Each row was made from one small tree. The marks that hang from a mark follow it in brackets, in the order of their numbers. Every link used is in the known rows. Write each row's tree.
Known rows:
K288{K787{K545{K662}} K876}: [ -18   65  -33   31  -37   51    4  -21   12   73    4   33  -18    2
   33  -44   -1   24  -18   35  -19 -100   14  -28]
K545{K288 K787{K662}}: [ -2  18 -32  25 -48 -14  -3 -50 -37 -25 -66 -12 -31   8  54  -7  10  37
  -9  25  69 -17   8 -38]
K662{K288{K787{K545{K808}}} K876}: [-30  61 -51  14 -32  47  16 -24  -3  71  10  37 -14  22  41 -36  24   6
 -37  41 -29 -75  32 -37]
K876{K662{K288{K787{K545}}}}: [-38  24 -35  19 -41   2   3 -17 -15  21 -37  41 -39  17  23 -26  12  15
   5  21  52 -31  14 -35]
K545{K288 K787{K808}}: [ -4  -8 -11  20 -25 -15  27 -79 -33 -17 -75 -31 -35   4  60  -3  48  46
 -35  34  42 -23  45 -30]
K545{K288 K876}: [ -5  32 -50  27 -33  49  19 -54 -11  43 -52   0 -22   3  69 -22  34  43
  -6  29   6 -39   5 -27]
K662{K288{K787} K876}: [-26  48 -43   0 -31  43  21 -24  -2  78   0  36 -13  24  51 -42  17  20
 -20  52  11 -67  18 -33]
K787{K545{K876} K662{K288}}: [-19  39 -37  55 -37  -9 -10 -24 -26  -9 -34   1  12  14  32 -19 -21  13
  -2   9  19 -22  -6 -49]
K662{K876}: [-22  43 -35  21 -35  48   5 -34 -20  56 -21  25 -10   6  61 -47  -5  46
 -16  50  25 -66  22 -22]
K876{K662}: [-37  16 -27  30 -37  15  -7 -24 -25  13 -51  36 -39   0  38 -38   6  37
   8  27  72 -30  13 -22]
K288{K876{K662}}: [-22  22 -27  29 -55  37  15 -19  -6  49 -27  15 -23  -4  47 -52 -10  47
  -4  42  58 -65   6 -22]
K876{K662{K288}}: [-37  17 -34  25 -37  10   4 -29 -21  18 -52  42 -39  20  42 -28  20  22
   5  31  69 -14  18 -27]
K288{K787 K876{K662}}: [-26  29 -26  13 -50  37  18   2  12  68   2  18 -28 -11  26 -61  -4  40
  -3  39  46 -94  -7 -28]
K545{K662{K876}}: [-26  68 -46  54 -24  71  -5 -33 -10  66 -12  58 -26   9  65 -43  22  23
 -30  50 -12 -78  34 -13]
K545{K662{K288} K787{K808} K876}: [  0  11 -19  70 -23  26  34 -52  -5  12 -36 -15 -25  -2  69 -15  41  31
 -49  39   1 -63  38 -33]
K876{K662{K288{K787{K545 K808}}}}: [-42   9 -21  27 -26 -15  13 -24 -16  10 -34  22 -32  12  18 -26  28  12
 -11  20  43 -32  25 -35]
K545{K288 K662 K876}: [ -9  57 -64  60 -26  76  13 -51   1  59 -37  29 -35   6  76 -19  58  22
 -25  32 -32 -58  16 -17]
K787{K545 K662{K288 K876} K808}: [-37  20 -12  62 -15 -42  12 -36 -35 -16 -10 -22  23  13  22 -25   6   2
 -49  22   0 -37  34 -44]
K288{K787}: [-32  43 -21  -3  -8  28 -11 -32 -10  45 -27  40 -25   4  34 -41  18  30
   4  33  28 -54  10 -26]
K288{K787{K545{K808} K662} K876}: [-30  61 -31  35 -31  26  -6  -4   4  43  26   9   1  -8  11 -54  -2   9
 -27  21 -19 -93  -1 -38]
K662{K288{K787{K545 K808}} K876}: [-30  33 -27  18 -21  11  32 -34  -8  52   1   7  -2  19  35 -32  23  14
 -42  42 -13 -69  38 -39]
K545{K288{K876} K662 K787}: [ 11  42 -49  43 -59  53  21 -56  -3  42 -44  11 -50  10  80 -14  33  38
 -36  47  14 -70  30 -22]
K662{K288 K876}: [-24  43 -43  13 -35  43  19 -40 -17  63 -23  33 -10  30  67 -35  11  26
 -21  55  20 -46  29 -28]

Write each row's tree:
[-29  38 -29  32 -26   4  -4 -28 -18  22 -23  17   7  23  43 -38   1  11
  -6  35  46 -28  -2 -35]
K787{K662{K288{K876}}}
[ -3 -13  -3  55 -30 -26  25 -36 -23 -30 -38 -57   3 -12  46 -23   1  44
 -30  26  52 -42   6 -48]
K545{K787{K662{K288} K808} K876}
[ -6  28 -37  56 -37  29   7 -22 -14  -5 -16 -17 -13 -12  52 -29  16  24
 -37  23  13 -55   6 -45]
K545{K787{K662{K288}} K808 K876}
[-34  50 -28  19 -22  17 -11  -3 -11  41   9  21  -4  -3  22 -54  -6  22
  -9  32  28 -75 -10 -34]
K288{K787{K662{K876}}}
[ -9  40 -53  42 -46  28   7 -35 -25   3 -17  -9 -31  -3  55 -23  39  20
 -55  31   6 -59  25 -34]
K545{K288 K787{K662{K876}} K808}
[-10  22 -23  59 -28  22  32 -51 -14  24 -22   5 -29  12  68 -21  38  24
 -65  54   6 -70  58 -28]
K545{K662{K288 K876} K787{K808}}
[-14  44 -43  -2 -34  45  21 -43   4  73 -24  14 -28  10  52 -34  39  31
 -12  41   7 -65   9 -25]
K545{K288{K787 K876}}
[-39   8   0  48   3 -27  20 -42 -20   0 -16 -19  18  12  31 -38  34   5
 -38  35  25 -30  22 -34]
K787{K662{K288{K876}} K808}
[-22  41 -31  -5 -27  39  21 -35   7  75 -15  31 -15  25  48 -40  21  20
  -9  48  21 -57  12 -32]
K662{K288{K787 K876}}
[-32  44 -37  37 -31   9  -4 -20 -25  25 -12  21   6  22  45 -40  -5  11
 -16  39  38 -37   4 -35]
K787{K662{K288 K876}}
[-24  60 -32  16 -31  51   8 -22   9  69  11  19 -13  -5  27 -50  10  22
 -28  31 -30 -97  19 -32]
K288{K787{K545{K808}} K876}
[  0  40 -35  41 -48  44  14 -47  -5  38 -38  29 -39  20  75 -20  16  29
 -28  51  31 -59  34 -28]
K545{K662{K288{K876}} K787}
[-29  22 -13   6  -7  18  34 -44   6  61 -10   8  -7  19  41 -40  43  16
 -29  48   6 -58  27 -32]
K662{K288{K787{K808} K876}}
[-16  68 -61  52 -42  45  -1 -52 -19  43 -35  39 -30  20  58 -13  25  15
 -32  29 -32 -56  41 -23]
K787{K545{K288 K662{K876}}}
[ -6  28 -32  60 -38  33  -1 -18 -17  -8 -15 -22 -13 -27  47 -37   5  37
 -35  21  15 -69   2 -41]
K545{K787{K662} K808 K876}
[-39  85 -59  65  -7 101  -5 -31  -2  74  15  69 -32   1  61 -50  63  -1
 -63  46 -67 -94  52  -8]
K545{K662{K876} K808}
[-34   5  -4  26 -26  11  34 -11  10  51   8 -12 -18 -19  17 -60  22  35
 -27  39  30 -95  11 -27]
K288{K787{K808} K876{K662}}
[ -7  59 -58  63 -39  49   2 -53 -12  33 -46  24 -28   9  58  -8  26  21
 -20  17 -36 -50  25 -28]
K787{K545{K288 K662 K876}}
[-37  64 -50  57 -32  14 -10 -19 -26  12   5  22   7  17  30 -31   6 -10
 -43  20 -23 -48  25 -42]
K787{K545{K808} K662{K288 K876}}
[-34  49 -38  40  10  35  11 -57  -1  48 -24  37 -43  12  45 -20  95  -2
 -43  32 -38 -57  42 -15]
K545{K288{K787{K808}} K662}
[  6  -6 -30  39 -74  15  26 -19 -14   1 -53 -19 -37  -9  58 -23 -19  62
  -1  31  83 -48  -1 -42]
K545{K787 K876{K662{K288}}}
[  2  34 -47  22 -51  56  26 -57  -8  35 -33  -8 -43  -2  70 -22  51  36
 -51  42  -2 -66  39 -27]
K545{K288{K876} K787 K808}
[-38  30  -8  41 -10 -24   1 -16 -19   8  10 -12  10  -9   3 -43   3  15
 -35  19  -2 -75  14 -40]
K288{K787{K545 K662{K876} K808}}
[-41  50 -28  39  13  35   5 -48  -1  48 -20  57 -30  25  45 -26  71  -8
 -34  39 -20 -48  42 -20]
K545{K662{K288{K787{K808}}}}
[-30  54 -30  28 -35   1 -17  -3 -17  25   5  17   0  -1  12 -43 -24  20
  -9  20  14 -74  -4 -41]
K288{K787{K545 K662{K876}}}
[-24  34 -67  53 -36  69  24 -29  -2  40 -22   9 -44 -14  52 -31  70  20
 -36  20 -21 -58  16 -23]
K545{K288 K808 K876{K662}}
[-24  27 -20  77  -2  13  22 -58 -13  12 -32  -1  -5   7  43 -14  43   9
 -47  21 -45 -48  49 -31]
K787{K545{K662{K288} K876} K808}
[-26  82 -71  63 -28  68  -1 -49 -13  50 -13  48 -35  13  54 -17  57  -3
 -58  25 -77 -68  56 -20]
K787{K545{K288 K662{K876} K808}}
